Each row was made from one small tree. The marks that hang from a mark follow it in brackets, in alphabetical order. Every link used is in the known rows. Write each row's tree.
Known rows:
fena{lesu{solud{teluk}}}: |  50 |  14 |  42 |  17 |  21 | -78 | -21 | -40 |  31 |   0 | -17 |  51 |  13 | -11 |  -5 |  14 | -18 |  -9 |   0 |
teluk{gupo solud}: |  27 | -17 |  -7 |  -9 |  47 |   3 |  -7 |  26 |  24 |  17 | -29 |  34 |  -7 |  37 |  47 |  13 | -22 | -11 | -39 |
fena{lesu teluk{gupo{zuzom} solud}}: |  21 | -28 |  -5 |  -7 |  43 |  -6 |  -8 |  -2 |  41 |   2 | -29 |  29 | -27 |  25 |  38 |  23 |   3 |   7 | -65 |
teluk{fena gupo{muvil} solud}: |  17 | -21 | -21 |  -8 |  43 |  12 | -43 |  54 |  38 |  26 | -49 |  28 | -47 |  57 |  17 |  16 | -34 | -18 | -15 |
teluk{fena{lesu} gupo{muvil} solud}: |  26 | -11 | -18 |  -3 |  44 | -13 | -37 |  32 |  46 |  25 | -37 |  30 | -67 |  42 |   9 |  26 | -21 |  -9 |  -5 |
muvil{solud{teluk{fena}}}: |  33 |  -1 |  12 |   6 |  13 | -50 | -41 |  15 |  22 | -11 | -50 |  48 |  25 |  29 | -16 |  12 | -29 | -17 | -38 |
fena{teluk{gupo}}: |  33 | -29 | -11 |   1 |  38 |  -8 | -13 |   9 |  16 | -20 |  -6 |  23 |   0 |  22 |  30 |  13 |  -3 |  -6 | -69 |
gupo{teluk}: |  23 |  31 |  12 |  15 |  25 | -10 | -19 |   6 |  14 | -33 | -27 |  27 |  12 |  30 |  10 |   3 |  -6 | -15 | -44 |
teluk{fena{lesu} gupo{zuzom} solud}: |  12 | -11 |  -3 | -12 |  54 |  13 | -29 |  23 |  45 |  17 | -51 |  31 | -37 |  41 |  17 |   9 | -30 |   5 | -33 |
zuzom{gupo{teluk{fena solud}}}: |  13 |   6 | -22 |   4 |  27 |   2 | -36 |  39 |  33 |  11 |   3 |  47 | -15 |  46 | -10 |  23 | -13 | -11 | -42 |
fena{lesu{solud}}: |  55 |  10 |  27 |  12 |  36 | -62 |  -5 | -38 |  23 | -10 | -29 |  42 |  10 |  -9 |  -4 |  -3 | -11 |  -7 |  -7 |
solud{teluk}: |  25 |   5 |  30 |  15 |  16 | -42 | -33 |   9 |   9 | -10 |  -7 |  41 |  27 |  17 |  -1 |  32 | -22 | -18 | -21 |
zuzom{gupo{muvil teluk{fena{lesu} solud}}}: |  17 |  13 | -31 |   8 |  21 | -27 | -39 |  31 |  45 |  10 |   1 |  43 | -57 |  43 | -20 |  29 |   1 | -15 |   3 |
zuzom{gupo{muvil teluk{solud}}}: |  14 |  10 | -28 |   5 |  22 | -20 | -20 |  34 |  30 |   2 |  -2 |  41 | -30 |  48 |   6 |  18 |   1 | -26 |   5 |
teluk{fena gupo}: |  27 | -10 | -14 |  -2 |  48 |   5 | -34 |  31 |  19 |  -7 | -22 |  26 | -12 |  34 |   6 |  -1 | -34 |  -8 | -36 |
muvil{solud{teluk{fena{lesu} gupo{zuzom}}}}: |  29 |   2 |   0 |  -4 |  28 | -47 | -30 |  -2 |  41 | -13 | -57 |  44 |  -7 |  27 |   5 |  -8 | -26 |  -5 | -17 |
lesu{solud{teluk}}: |  40 |   4 |  44 |  12 |  19 | -55 | -28 | -19 |  24 |   4 | -32 |  50 |  36 |   3 |   4 |   4 | -34 | -20 | -10 |
muvil{solud{teluk{fena gupo}}}: |  36 |  -5 |  -5 |  -2 |  24 | -41 | -35 |  16 |  32 |  -5 | -46 |  46 |   7 |  32 |   9 |  -1 | -31 | -15 | -31 |
lesu{fena solud{teluk{gupo}}}: |  48 |  12 |  50 |  -2 |  33 | -67 | -29 | -26 |  52 |   8 | -55 |  45 |  11 |   6 |  41 | -22 | -49 | -12 |   1 |
muvil{solud{teluk}}: |  39 |   3 |  13 |   7 |  14 | -63 | -19 |   1 |  15 | -18 | -45 |  47 |  37 |  21 |   4 |   8 | -16 | -20 | -26 |
zuzom{gupo{muvil teluk}}: |  21 |  18 | -31 |  10 |  22 | -33 | -19 |  22 |  19 | -26 |   9 |  34 | -24 |  38 |  -6 |   3 |   3 | -26 |  18 |

Write each row's tree:
|  46 |  13 |  41 |  -2 |  29 | -75 | -37 | -19 |  56 |   7 | -65 |  40 | -11 |  15 |  37 | -23 | -48 | -21 |  31 | => lesu{fena solud{teluk{gupo{muvil}}}}
|  14 |  35 |  27 |   7 |  33 | -10 | -36 | -17 |  45 | -24 | -71 |  30 |  -8 |  26 | -12 | -23 | -25 |  -1 | -28 | => gupo{teluk{fena{lesu{solud}}} zuzom}
|  15 | -23 |  10 | -15 |  42 | -14 | -29 |  21 |  50 |  -3 | -78 |  18 | -32 |  50 |  49 |   0 | -22 |  -6 | -34 | => lesu{fena{teluk{gupo{muvil zuzom} solud}}}
|   8 | -11 | -14 | -12 |  50 |   2 | -37 |  32 |  50 |  17 | -63 |  25 | -64 |  53 |  12 |   7 | -29 |  -6 |   2 | => teluk{fena{lesu} gupo{muvil zuzom} solud}
|  33 | -22 |  16 |  -9 |  40 | -18 | -22 |  15 |  43 |   5 | -47 |  27 | -11 |  32 |  50 |  16 | -17 |  -1 | -71 | => lesu{fena{teluk{gupo solud}}}
|  26 | -38 | -10 |  -5 |  38 |   5 | -15 |  23 |  29 |  10 | -19 |  31 |  -7 |  33 |  43 |  29 |  -5 |  -5 | -84 | => fena{teluk{gupo solud}}
|  51 | -15 |  28 |  -6 |  42 | -46 | -18 | -26 |  48 |  -8 | -61 |  32 |   4 |   8 |  43 | -26 | -28 |  -3 | -48 | => lesu{fena{teluk{gupo}} solud}
|  -9 |  22 |   8 |  -2 |  28 |  11 | -28 |  29 |  36 | -13 | -86 |  20 | -23 |  66 |  22 |  -1 | -16 | -22 |  -7 | => gupo{muvil teluk{solud} zuzom}
|  46 |  17 |  67 |   6 |  22 | -76 | -36 | -26 |  42 |   1 | -60 |  47 |  27 |   4 |  16 |  -9 | -46 | -14 |  -4 | => lesu{fena solud{teluk}}
|  26 |  -2 | -30 | -10 |  45 | -31 | -25 |  11 |  42 | -22 | -79 |  25 | -49 |  42 |   1 | -28 | -21 |  -8 |  15 | => teluk{fena{lesu} gupo{muvil{solud} zuzom}}
|  30 | -21 |   8 |  -8 |  37 | -26 | -29 |  21 |  47 |   4 | -58 |  23 | -34 |  42 |  46 |  14 | -16 |  -9 | -42 | => lesu{fena{teluk{gupo{muvil} solud}}}
|  23 |  -8 | -26 | -15 |  45 | -24 |  -3 |  15 |  26 | -31 | -82 |  21 | -16 |  49 |  35 | -43 | -20 | -21 |  19 | => teluk{gupo{muvil{solud} zuzom}}
|  32 |  22 | -22 |  12 |  23 | -52 | -35 |  -1 |  46 |  -7 |  -6 |  45 | -43 |  22 | -29 |  -4 |  -8 | -17 |  24 | => zuzom{gupo{muvil teluk{fena{lesu{solud}}}}}
|   9 | -38 |  -7 | -13 |  44 |  19 | -15 |  23 |  32 |   3 | -44 |  25 |  -6 |  43 |  45 |  14 | -13 |  -2 | -76 | => fena{teluk{gupo{zuzom} solud}}
|  18 |   7 |   6 |   2 |  18 | -59 | -43 |   7 |  36 | -23 | -80 |  35 | -18 |  39 | -23 |  -2 | -22 | -18 |  22 | => gupo{muvil{solud{teluk{fena{lesu}}}} zuzom}
|  45 | -15 |  -5 |  -8 |  34 | -55 | -19 |   3 |  41 | -28 | -72 |  22 | -21 |  33 |  37 | -17 |  -9 | -12 | -31 | => lesu{fena{teluk{gupo{muvil{solud}}}}}
|   6 |  19 |   0 |   8 |  21 |   9 | -53 |  45 |  39 |   5 | -64 |  27 | -37 |  62 |  -4 |  23 | -20 | -22 | -29 | => gupo{muvil teluk{fena solud}}
|  11 |  22 |   4 |   9 |  22 |  -7 | -29 |  29 |  32 |  -4 | -56 |  26 | -24 |  53 |  18 |  18 |  -7 | -26 | -16 | => gupo{muvil teluk{solud}}
|  30 | -17 |  33 |  -1 |  30 | -27 | -28 |  15 |  33 |   0 | -52 |  30 |   6 |  31 |  25 |  29 | -15 |  -3 | -78 | => lesu{fena{teluk{solud}}}
| -11 |  18 |  16 |  -2 |  33 |  36 | -44 |  35 |  38 |  -4 | -79 |  26 |  -5 |  63 |   4 |   5 | -30 |  -7 | -60 | => gupo{teluk{fena solud} zuzom}
|  19 |  -3 |  -2 |   6 |  24 | -26 | -59 |  32 |  30 |   4 | -20 |  32 | -28 |  38 |   0 |  21 | -38 | -22 |   5 | => solud{teluk{fena gupo{muvil}}}
|  12 |   1 |  14 |  -2 |  33 | -19 | -25 |   9 |  22 | -13 | -24 |  32 |  10 |  30 |  31 |   1 | -33 | -13 |  -8 | => solud{teluk{gupo{zuzom}}}
